Known rows, with every way that one mark hangs from another:
K74[K766[K90 K879 K900[K327[K18]]]]: [ -5  21 -12  -7  10 -10  -9  -4  11  -2   5 -22  20  -2  -5 -24 -19  25
 -16  -4  11]
K327[K766]: [  3 -23   0 -10  23 -16 -15   2  10   0   6 -10   7 -12   1 -20   2  17
  -9 -14   4]
K18[K572 K766[K327[K74] K879 K900] K811]: [-16  35   3  -5  -4 -18  27  -7  16  -5  10  -8   9 -11 -18   0 -28  12
 -22   1  -2]
K766[K90 K327]: [ -3  -3  -2   2  13   0  -5   1   5  -9   7 -10  13 -13 -10  -7  -8  19
 -17  -2   5]
K18[K90 K572 K766[K327 K900] K811]: [-21  18  -4   3  -7  -8  48  -7  15  -5  14 -12   5 -10 -25 -17 -15   7
 -17   2   5]
K900[K327 K766[K90]]: [ -4   8  -5  -2  21   4   0  -7  11  -6   4 -17  12 -17  -3 -12  -7   9
 -10  -5  -1]
K18[K766[K900]]: [ -3   1  -6 -10   2 -11   6  -9   9  -7  16 -17   7 -10  -7 -19  -5  24
 -15 -12   0]
K18[K572 K811]: [ -8 -18   2  -9  18 -16  16   0   8  -2   6  -8   5 -12 -14 -15  -9  17
 -15   9   6]
K74[K766[K879]]: [ -5 -12  -2 -12  26  -7 -12  -4   5  -2  11 -11  12 -10  -3 -19   0  26
  -8 -11  17]
K74[K766]: [ -1 -23  -3 -12  30  -6 -18  -4   6  -5   8 -13   9 -10  -1 -25   3  27
  -9 -10  14]
K900[K327[K18 K74] K766[K90 K879]]: [ -4  30  -2 -10  22  -7  -7  -3  15   1  -4 -19  18 -13  -1  -4 -26   7
 -12   1   1]
K879[K900[K327[K74 K90] K766]]: [  9   4  -3 -13  30  -5 -35   5  22  -2 -12 -17  12 -23   5  -6 -19  17
  -4 -11   3]
K18[K90]: [ -4 -21  -4  -9  20  -4   8  -2   7  -1   9 -13   8 -15  -9 -14   2  18
 -10  -5  13]
K900[K766[K90 K327[K74] K879]]: [ -8  28   4  -2  13   1  -3  -3   8  -7   5 -11  15 -19  -8   4 -17   9
 -15  -6   3]
K18[K572 K766 K811]: [-14  -6   0  -6  12 -14  28  -6  14  -3  11 -10   3  -9 -14 -17 -12   9
 -12   4   1]
K900[K327]: [  3 -13  -3 -10  29  -8 -10  -4  11  -3   3 -11  10 -14   0  -8  -3  22
 -11  -5   1]
K18[K90 K572 K766[K327 K879[K900]] K811]: [-22  14  -2   1   0  -5  38  -1  22  -1  12  -6   8 -12 -26  -9 -13  11
  -9   7  10]
K74[K766[K900[K327]]]: [  1  -1  -8 -10  20  -7 -16  -8  11  -6   6 -17  12 -10   0 -23  -2  30
 -14 -13   8]
K766[K90 K879 K900]: [ -4   9  -6  -5  -4 -10   5  -3   2  -6  14 -17  14 -11 -11 -10 -11  27
 -20  -8   6]
K18[K90 K766 K811]: [-14  -7  -3  -5   9  -4  35  -8  16  -2  13 -16   5  -9 -13 -15  -8   5
  -6  -9   2]
K74[K766[K879 K900[K327]]]: [ -4   9  -7 -11  16  -9 -10  -8  10  -4   9 -15  15 -10  -2 -17  -5  29
 -14 -15  11]

Rows:
[ -1  27  -6 -10  10 -14  -6  -4  18  -2   0 -17  15 -14   1   1 -32  13
 -11 -20  -3] => K18[K766[K879 K900[K327[K74 K90]]]]
[  4   7   2 -11  21  -2 -27   0  17  -7  -1 -10   9 -22  -4  -5  -7  25
 -11  -4   4] => K879[K900[K766[K327[K74]]]]
[ -9   9   1  -5  16  -1   9  -6  18  -4   6 -10   9 -15  -9  -1 -12   8
 -11  -9   4] => K18[K90 K766[K327[K74]]]
[ -7  -8  -5 -12  13 -21   2  11  18  11   2 -10  10 -10 -13 -28  -7  17
  -7   9  21] => K327[K18[K90 K572] K766[K879[K900]]]
[-20   4  -3  -6   1  -9  38  -3  22   2  12 -10   6 -11 -23 -14 -11  13
  -7   5  11] => K18[K90 K572 K766[K879[K900]] K811]
[  7 -13  -7  -7  10 -20 -19   9   8   0   2 -16  10 -13   1 -25 -12  17
 -10 -22   5] => K327[K90 K766[K900]]
[  4  21  -4 -19  14 -22 -13  -3  14   2  -2 -17  17 -10   0  -4 -25  26
 -19  -1   2] => K766[K879 K900[K327[K18 K74]]]
[  1   1   3 -12  21 -18  -8   4  14  -2  -5 -11  12  -7  -6  -5 -26  16
 -16   5  -1] => K766[K327[K18[K811] K74]]
[ -5  10  -2 -10  26  -2   3  -7   9  -2   8 -12  12 -19  -2  -7  -3  13
  -8  -8   2] => K900[K327 K766[K879]]
[ -1  -2  -5  -5  10   3 -12   0  12  -7   7 -18  10 -17  -8 -19  -1  23
  -9  -3   7] => K879[K900[K766[K90]]]
[  3  -6   2  -7  16 -14 -22   2  15  -1  -1 -14  10 -13   2  -9 -13  12
 -14 -14   0] => K327[K74 K766[K90]]
[ -9  27  -2  -6   9  -8  -2  -4  27  -1   0 -11  13 -14  -9   2 -24  17
 -14   5   2] => K18[K572 K766[K90 K879[K900[K327[K74]]]]]
[  2  18  -3 -15  33 -13 -19   5  14   5 -10 -17  18 -17   4  -7 -32   5
  -5  -6   5] => K900[K327[K18 K74 K90] K766[K879]]
[ -5   0  -5 -12  11 -11  -9  -6   4  -5  14 -15  13  -9  -6 -23  -2  32
 -14 -14  15] => K74[K766[K879 K900]]
[ -4   1  -6  -9  23 -16   4   3  18  10   1 -13  14  -8  -2 -18 -10   6
  -6  -6   9] => K900[K327[K18[K90] K766[K879]]]
[ -3  16  -3 -10  20 -14 -13   4  26   3  -6  -9  13 -18  -4  -1 -30  15
  -7  -2   6] => K18[K572 K766[K879[K900[K327[K74 K90]]]]]
[-14   6  -3  -6  18 -22  29   4  21  12  -1 -10  11  -6 -12 -19 -19  -2
  -9   7   9] => K900[K327[K18[K90 K572 K811] K766[K879]]]
